Known rows, with every way that one mark hangs from another
L(R): [ -4  -6 -13   6  -3 -15  -7  11  15  -5  -3  12 -10   5   8   8   5  -1
  -4   3   0   4   1   3   2   9  15  -4 -20   9  -9  -9  -6  -7  -4]
L(R(A(Z)) S): [ -1  -2 -22  10  -7 -12 -17  -1  11   1  -7   6 -15   6  -3   8  11   8
 -12  10  -5  -5  14  -1   6   6  14 -12 -17   0 -11 -16   0 -11   6]
H(R(A C)): [ -6  -2 -15   9 -12 -16   2  -4 -19   5  -7  10   4   7  -9  -3  -6  14
   1   8  -2  -5  14  19  -2   2   6   1 -12   8   4   2   1  -1 -11]
Q(W): [-12 -11  -5  11   0 -10  -2  13  29 -18   5   1  -7   3   1  10   4  -8
  -9   1  14  10   3   7  -9  -6  -2   1 -23  -2 -11  -5  -1 -16   9]
C(R(L M(Q T))): [ -6 -23  -1  17  -9   1 -17  -7 -15   6  -1 -11   4 -10  -7  -3  -3   2
  -7  -6  -2   5  -7   0  -5 -15  -1  -3  -5   9  14  15  -8  16 -12]
A(T(M(Q(W) Z))): [-10  -6   6  13 -13  -7 -12  13  23 -11   6 -19  -5   7 -11  -1   4 -12
 -25  -3  -4   1 -13  -9 -17 -14   1  -4  -5   0 -15   7 -14  -6  24]
D(L(H R S)): [ -4   3 -33   6  -7 -14  -4   6  21  -3  -9  10 -13  -5  13  21  19   1
  -4   1   2  -2  19   8  17  22  22   1 -36  -5  -5 -35  12 -19   2]
M(R(L) T Z): [-15  -6  16  22  -8  -7   2 -11 -23   3  -1  -5  -3  10   3 -14   9  -2
 -18  -3  -5  -7 -17  -8 -11   4  -7  13 -10   6   1   9  -5  12  -7]
R(L(H S)): [ -8  -1 -23  14   4 -10  -2 -10   5  -9   1   6   0  -4   2  24  14   1
  -6  -9   3   0   7  12  19  -6   3  -1 -32  -3   1 -22  14 -10   8]
W(Q): [-14 -12 -10  12   1 -12  -9  14  29 -14   2   5 -11  -3   7  12   0  -2
  -5  -4  12  10  -4   9  -3  -8  -4  -4 -20  -7 -11   3  -7 -12   7]
H(R(C L)): [ -6   6  -9  17  -7 -16   7  -8 -17   0  -4  13  13   5  -7  -2   0  10
   0  -2  -7  -8   3  24   1  -3   4   7 -19   5  10   2   1   2 -16]
M(Q(W) R(C) Z): [-12  -2  11  19  -7   9 -12  -5   2  -7   4   1  -7  15  -8 -23  -6   3
 -13  -1  -2  -5  -4   5 -22 -17 -16   7 -12   6   0  10  -4   1   6]
D(L(R(M))): [ -4  -3 -14   5 -13 -17  -2  15  10   0  -6  13 -14  -3   8   1  12  -4
  -1   8   4   1  11   7   3  13  22   5 -17   7  -9 -14  -4  -7 -12]
R(A(T(M) Z) C): [  1  -3   6   9 -27 -17  -4   1   0   7   3   1   6  11 -26  -4   7   9
 -20  16 -10  -6  -5  -5  -6 -18   5  -8  -4   2 -11   4 -13  -1   3]
R(C L(S) M(T)): [ -1  -6   1  15  -8  -9   4 -15 -17  10   5  -7   3  -1  -4 -12  -1  11
  -7  18   2  -6  -9  14  -1 -21 -10   0 -15   5   9  -4  -8   1 -12]
S(L): [ -7  -1 -10   6   3 -20   3   2  17 -14   8   7   5   4   0  16   4   0
   4   2   5  10  -5  15   6  -2  16   6 -17  -1 -12  -4   9 -19  -3]
M(Q R(C L)): [ -5   2   2  19  -2  -4  -6 -17 -18  -8   4  11   3  10 -12 -13  -6   0
  -4  -7  -8  -2  -5  16  -1 -22  -5  -1 -18  14   6   6  -1   8  -7]
S(L(H(R(M)))): [ -8  -4 -16   2  -6 -10   0  -2   7   0 -10   5   5  -1   5  10   9  11
   6   4  -4  -3   3  17   7   1  14   6 -17  -6   1  -6  17 -15  -4]
L(R(A)): [ -3  -7 -19   5  -4 -17  -8   4  -3  -1  -6  15 -15   4   2   7   4   2
  -3   7  -1   4  12   4   5  10  16 -10 -12  14  -9  -9  -5  -3  -2]
C(R(M)): [-13 -21  -4   9 -12  -2 -14   9  10   2   0  -3  -1  -7  -3   4  -2   9
  -5   9   7  10   3  -3   0  -9   3   0 -11   5   5   3   0   3 -16]
C(R(A(T))): [ -5 -19  -7   8 -14  -7 -13   3  -1  -5   3  -4   0  -5 -16  13   2   8
 -12   2  -4   8  11  -5   1  -1  13  -5 -11   8   5   2  -2   2  -4]
M(R(A(Z)) T): [-11 -18  11  13 -19  -7  -7  -3  -9   7  -7  -5  -6  11  -8 -10   7  -1
 -18   7  -2  -2  -3 -14 -12   3  -2  -2  -9   2 -10   8  -7   5  -1]
H(R(A)): [-11  -6 -19   9  -8 -18  -3   2 -11  -1 -11   5  -2   4  -4   7  -2   1
  -2  -1   1   0  16  12  -1  11  11  -1 -12   5  -3   1   4  -4  -2]
T(A): [ -3  -4 -16  11  -8 -21   2  15  12  -3   8  -5  -2   9   3  13   6   0
  -5   4  12  15 -10   6  -2   2   7   1 -14  -6 -18  10  -7   0   5]
S(L(H R(A))): [  0  -1 -25  -1   1 -15  -3  -7   2  -2  -7  18  -7   3   8  18  14  12
   3   5  -7   1  11  10  15  10  23  -5 -16   4  -3 -16  12 -14   1]
H(R(C L M(T))): [ -4  -6   3  14 -15 -11   7  -9 -28  15  -9  -1  10   1  -4 -17  -2  12
  -4   9  -7 -13  -6  17 -10  -7  -3   6 -10   7  14   9 -10  10 -21]
H(R(L(S) M(T))): [-10  -7  -9  16  -8 -12   0  -7 -15   6 -10 -14   0  -2   1  -5   3   2
  -8   6  -4  -9  -1  11  -4   1   0   1 -14  -1   8   0  -1   0  -6]
A(T): [ -2 -11   2   7 -10 -13  -4  14  19 -12   7  -6   2   0 -10  12   5  -6
 -10  -3  -3   4  -3   2  -2  -5  11   0 -20   4 -11  -2  -6  -8   9]
T(A M(Z)): [-14   4 -10  15 -16 -25   4  15   7   7   7 -13  -6  17   6   4  11   1
 -18  12  10  11 -24 -10  -9   4   2   2   1 -10 -23  14 -12   3   7]
T(A(Z) M(R)): [-16   2   1  17 -25 -19  -1  11  17   5   0 -10  -4  24  -3  -5  16  -1
 -24  17   2   9 -23 -19 -12  -2   2  -5  -5 -14 -23  14 -10   3   4]
H(R): [-12  -5 -13  11  -8 -16  -2  10   7  -5  -8   1   3   4   0   8  -1  -1
  -1  -3   2   1   6  13  -4  10   9   5 -20  -1  -5   0   3  -7  -4]
S(L(H R)): [ -2  -1 -20   0   1 -13  -2  -1  18  -5  -5  16  -2   2  12  19  15   9
   3   2  -6   1   1  10  13   9  22  -1 -24   0  -4 -17  12 -17  -1]
C(R(L)): [-11 -10  -9  17  -4  -9  -8  -4  -2  -7   4   6   7  -5  -5  16   5   4
  -7  -7   1   8   3   4   8  -6   7   3 -17   5  10   1   5   4 -17]
C(R(L(H S) M)): [-10 -13 -18  14  -6   3 -14 -11   0   4  -2  -1  -1 -13   0  14  10  14
  -7   3   0   1  10   1  14 -13   0  -3 -21  -1  17 -13  13   1  -9]
R(A C L M(Q)): [  5  -4  -9  13  -6  -8  -7 -19 -39   6   2  13   0   0 -18 -12  -6   8
   2   2  -4  -3   7  24   5 -34  -4  -7   0  20   6   9  -7  13  -7]
D(L(H(R))): [-11  -1 -25   8 -14 -15   2  10   9  -1 -13  10   2  -4   6  20  14  -2
   0 -11   4  -2  18  15   8  22  20  13 -30  -7  -2 -17  14 -10  -3]
M(Q T Z): [ -6 -15   2  16  -6  -5 -14   5  -3   4   2 -17  -1   2   1  -1  -5  -6
  -9 -15   3   1 -17   1 -16  -1  -4   7  -6   4  -9  15 -12   8  12]

Rows
[  7  -7  -5   6 -18 -12 -14   7   7   1  -6   7  -8   6 -13   4  15   3
 -15   3 -16  -7   8  -6  -2   4  20 -10 -10   7 -12  -4 -11  -1   7]
L(R(A(T Z)))
[-17  -2  -5  15  -9 -13 -12   9   9  -2   3  -9  -4   9  -1   2  -3  -9
 -13  -5   6   7 -16  -5  -8  -8   0  -1  -2   2 -18   8  -7  -1  11]
T(M(Q Z))
[ -9  -1 -20   4  -2 -13   2  -2  11  -5  -8   7   8   1   6  19  10   9
   5  -4  -4  -1   4  18   8   9  18   7 -23  -7  -1  -9  19 -17  -1]
S(L(H(R)))
[  1 -21  -2   7 -10  -1 -17   4   3  -7   1 -12 -13  -2 -20  -6  -1  -7
 -12   1  -3   3  10   7 -12 -24   0 -12  -2  11  -6   8 -12  -3  22]
R(A(T) M(Q(W)))
[ -5  -7 -10   6 -17 -12   0  -3 -23  13 -10   7   0   4 -10 -13  -7  16
   1  17  -1  -8  13  17  -5  -6   1   0  -5  10   6   5  -3   3 -15]
H(R(A C M))
[-13  -3 -29   9  -5  -6  -6   0  16  -2 -12  -5  -2  -2   6  21   6   7
  -4  -3   1  -5  14   9   9  11   5  -1 -35 -11   1 -20  17 -16   9]
L(H(R) S)
[ -8  -2 -25   2  -3 -16   1  -8  -3  -3 -10   9   4   2   1  18   9  11
   5  -1  -4  -1  12  19  11   9  19   3 -17  -3  -1  -8  19 -15   1]
S(L(H(R(A))))
[-15 -16  15  20  -7   7 -13  -1   3  -4  -2 -17 -11  10   1 -19  -2  -9
 -20  -7   1  -2 -13  -9 -30  -3 -16   5  -8   3  -4  16 -10   4  14]
M(Q(W) R T Z)
[ -9 -14 -20  12  -6  -5 -11 -13 -18   1  -4  13   2  -9  -6  22  11  11
  -6  -8  -1   5  18   3  16  -3   7  -4 -15   7  15  -6  12   7  -9]
C(R(A L(H)))
[-12   5 -21  18   0 -18   0  -6  -4  -8  -6   0   3   1  -2  11   4  -1
  -5  -4  -3  -5   9  18   6   4   8   1 -24  -3   3  -8  10  -9  -3]
H(R(L(S)))
[ -6 -13  -1  16 -12  -8  -7   2  -4   2   0 -21  -6  13   1 -10  -3  -7
 -12  -2   2  11 -22  -4 -19   3  -2  -5 -10  -1  -9  23 -16  11  10]
M(Q R T(A))
[ -7  -5   1  14  -6  -1 -11  -5  -1  -7   4   7   0  12 -10 -14 -12   1
  -3  -1  -2   2  -4  10  -8 -17  -5  -2 -19  11   0   6  -4   2  -3]
M(Q R(C))
[-10   5  -7  15  -4  -2   2 -21  -8  -4   0  13   0   6  -3  -1   8  13
  -9   5  -6  -7   4   9  10 -12  -7   0 -33   3  12 -18  13  -4  -8]
M(R(C L(H S)))
[ -4  -2 -30   4 -11  -9  -7   7  18   4 -11   7 -18  -7  13  12  18   4
  -3   9   2  -4  18   6  13  14  19   0 -30  -3  -3 -32   9 -16  -2]
D(L(H R(M) S))
[ -9   2  -8  15 -23 -25  -1  18  23   7   3 -10   0  18  -2   8  16  -1
 -20  11   7  11 -23 -11  -8  -3   6  -5  -4 -17 -29  13 -13   0   8]
T(A(Z) M)
[  6 -11   9  11 -27  -8   2   7  -2  25   4 -12   5   9  -5 -17   5  18
 -10  21   2  -3 -22   1 -17 -15  -9   3  -3  -7  -8  20 -22  12  -8]
R(C M(T(A(Z))))
[ -8 -20   1  14 -22  -2  -9   9  -6  20   1 -21  -2  -1   4  -7   4  16
 -14  13   6   5 -15 -13 -16   3  -3   7   2  -4   3  21 -13  18 -12]
C(R(M(T(A) Z)))
[-19   4   6  16 -11 -19   8 -10  -8  -4   3   8   1  16  -4 -11   3  -1
 -15  17  -1   2 -14  -2  -2 -14  -4  -4 -13   8  -2  -1  -3   0 -14]
T(M(R(C L)))
[ -5  -3  -8  16 -16 -12  -8  -7 -25  11 -15   7   1   3 -15  -5  11   6
  -7   0 -10 -13  13  11   1  -8   6   1  -1   3   0   8   2   8  -8]
H(R(A(Z) L M))
[ -7  -3  -5  10 -19  -8  -2  -4 -29  19 -10   5  -1   6  -8 -19  -5  21
  -2  15  -4 -14  11  13  -9  -4  -2   8   2  10   5   9  -3   8 -14]
H(R(A C M(Z)))
[  5   3 -22  -2  -1 -13   1 -14  -5   3  -4  24  -1   6   3   9  10  23
   5  12 -10  -3   9  17  14   3  19  -4 -16   7   4 -16   9 -13  -8]
S(L(H R(A C)))
[  6  -8 -13   4 -10  -5 -15  -5 -17  11  -6  14 -12   3  -6 -17  -7  13
   1  14  -8  -4   8  13  -2 -14   6 -13  -2  21   1   1 -14   7  -6]
L(R(A C M(Q)))
[-10   3 -14  17 -13 -19  -6  12   5   4   7 -17  -6  15   1   1   3  -4
 -15   2   7  12 -26  -6 -11  -4   2  -3   4  -7 -23  20 -14   7  16]
T(A M(Q Z))
[-10 -12 -14  15  -5  -3  -9  -6  -1  -3  -1   9   7  -9  -1  22  11   9
  -6 -12   0   5   6   2  14  -3   5   2 -24   2  15  -7  11   5 -11]
C(R(L(H)))
[  2 -14 -11  13  -9 -13  -7   9   2   3   5 -22   0   5   1   3  -3  -6
  -7  -8   7  14 -21   5 -14   1   1  -3  -9  -4 -14  22 -19   9  15]
M(Q T(A))
[-13  -6  18  13 -28 -11  -9  12  26  -4  -1 -11   0  14 -18  -4  15  -7
 -29   8 -13  -4 -15 -22 -13 -10   6  -4 -11  -5 -18   2 -10  -4   8]
A(T(M(R)) Z)
[  7   0  -2  12 -10 -17   5 -14 -28  -3   9  12   7   3 -24   1   5   9
  -8   2 -12  -6   6  17   6 -19   7  -2 -12  16   6   0  -7   4  -5]
R(A(T) C L)
[-14  -2  -7  23   6   0 -12 -14   7 -23   2  -4 -12   7  -7  -3   2 -12
 -14  -8  -1   3   5   9  -4 -19  -8  -7 -24   2   0  -3   6 -10  14]
M(Q(W) R(L(S)))
[ 12  -3  -1   7 -21 -10  -9   1  -2   8  -3  13  -1   8 -17  -6  10  16
 -13  11 -20 -13   6   1  -3  -4  15  -8 -11  10  -3  -3 -15   2  -2]
L(R(A(T Z) C))
[ -2 -13   5   7 -18  -7  -9   6 -13   7   1  -8 -10   0 -14  -7   7   5
 -12   9  -5  -6   4  -3  -6 -11   4   2   4  12  -9   6  -8   5   7]
R(A(T) M(Z))
[ -6  -4 -15   6 -12  -6   0   0   3   6 -10   9   9   2   2   8   2  16
   0  -3  -2  -7   8  15   3   4   2   5 -28  -2   7  -9   8  -5  -4]
L(H(R(C)))
[-15   0 -11  15   0  -5  -3 -15   0 -10  -3   6  -6   4   2   9  12   0
 -11  -2  -2  -2   6   2  13  -4  -2  -2 -33   1   4 -19  17  -7   2]
M(R(L(H S)))
[ -6  -6 -18   6  -4  -9 -11   7  17   0  -4  -1 -19   0   9   1   4   6
  -6  19   1  -1   6   1   3   1   8 -10 -20   4  -7 -17  -3 -12  -1]
L(R(M) S)
[  0   4 -18   8  -2 -11  -5  -1  14  -2   2   8  -8   6   5   1  -1  14
  -5  18  -2  -4   5  10   4   1   7  -7 -28   4  -1 -20  -2 -13  -6]
L(R(C) S)
[  6   6 -11   5  -8 -17  -2  -9  -1   3  -1  22   2  11  -7   0   9  19
   0  14 -13  -6   3  15   4  -3  20  -2  -8   4  -6  -4   1 -11 -11]
S(L(R(A(Z) C)))
[-13  -5   1  21   4  -1  -9 -10   2 -21   1   4  -8   9  -8  -6   3 -15
 -12 -12  -2   5   1  10  -8 -18  -7  -4 -18   8   0   5   1  -2   9]
M(Q(W) R(L))
[ -9 -22   3  15 -12  -5  -7  -4 -12   7  -1  -8   4  -9  -2   0   2   6
 -10   4   1   4  -7  -3  -3  -8   0   2  -8   6  14   9  -6  12 -19]
C(R(L M(T)))
[  1  -5 -20   2  -8   1  -9  -3  11  13  -8   8 -12  -1  10  -1   6  24
  -3  21  -5 -10   8   6   8  -6   0  -9 -28   3   8 -26   2 -10  -4]
L(H R(C M) S)
[ -2   5 -18  13   1  -8   2 -16  -5  -1   5  12   7   0  -3  14   8  14
  -4   0  -1  -5   5  19  17 -15  -4   0 -33   0  10 -21  11  -8  -3]
R(C L(H S))
[ -4  -7 -20  10  -1 -14  -2 -13 -20  -2  -3  17  -2  -2  -4  21  13   2
  -3 -11   1   2  14  13  19  -6   5  -3 -18   9   1 -11   9   1   4]
R(A L(H))
[ -4   3 -17   3  -5 -12   6  -7   4  -1  -6  12  13   4   2  11   5  19
   6   2  -7  -5   3  23   6   2  13   8 -23  -6   5  -8  17 -15  -8]
S(L(H(R(C))))
[  1  -3  -4  11  -9 -14   4 -16 -36   8   4  17   0   1 -14 -11   0  13
  -1  14   0  -4   8  20   7 -27  -3  -1  -3  18   5   1  -4   9 -16]
R(A C L M)
[-11 -10 -30   6  -9  -5 -10  -5  -4   8 -16  -4 -11  -4   2  10   5  13
  -3  10   0  -7  23   9   9   4   3  -6 -21  -4   3 -17  15 -10   6]
L(H(R(A M)) S)
[  1   2 -25   6  -3 -13  -5  -7  -4   2  -1  12 -12   7  -1   0  -1  17
  -4  22  -3  -3  15  11   7   1  10 -12 -20  10   1 -19  -2 -10  -5]
L(R(A C) S)
[ -6  -7  -5  10 -14 -15 -12   3  -6  -2   3 -11  -7   6 -16   1   2  -7
 -18  -1  -6   2  -4  -6  -7  -9   8  -8   3   9 -14   7 -11   2  18]
R(A(T(M(Q Z))))
[  2  -4 -21   6  -5 -14 -11   1   7  -6  -2  -2 -16   2  -5  10   7   5
 -12  12 -10  -3  14   1   5   7  19 -16 -20   8  -5 -18  -4 -13  10]
L(R(A(T)) S)
[-11   3 -33  10 -10 -14  -1   6  15  -3 -12   2  -2  -6   6  22  14   1
  -2  -6   6  -4  22  15  12  22  18   9 -36 -12  -1 -26  19 -19   2]
D(L(H(R) S))
[ -5  -4  -1  20  -4  -4 -13  -5 -18   3   2   1  -4  -2  -6  -6   3  -4
  -4 -12  -2  -4  -6  12  -1 -24  -3   7   0  11  -4  11  -4  12   2]
R(L M(Q Z))
[ -6   1 -12  17 -21 -19 -12  14  20   5   4 -15   0  17  -7   5  10  -6
 -17   1   3  12 -24  -7 -10 -11   5  -9   0 -14 -28  20 -15   4  17]
T(A(Z) M(Q))
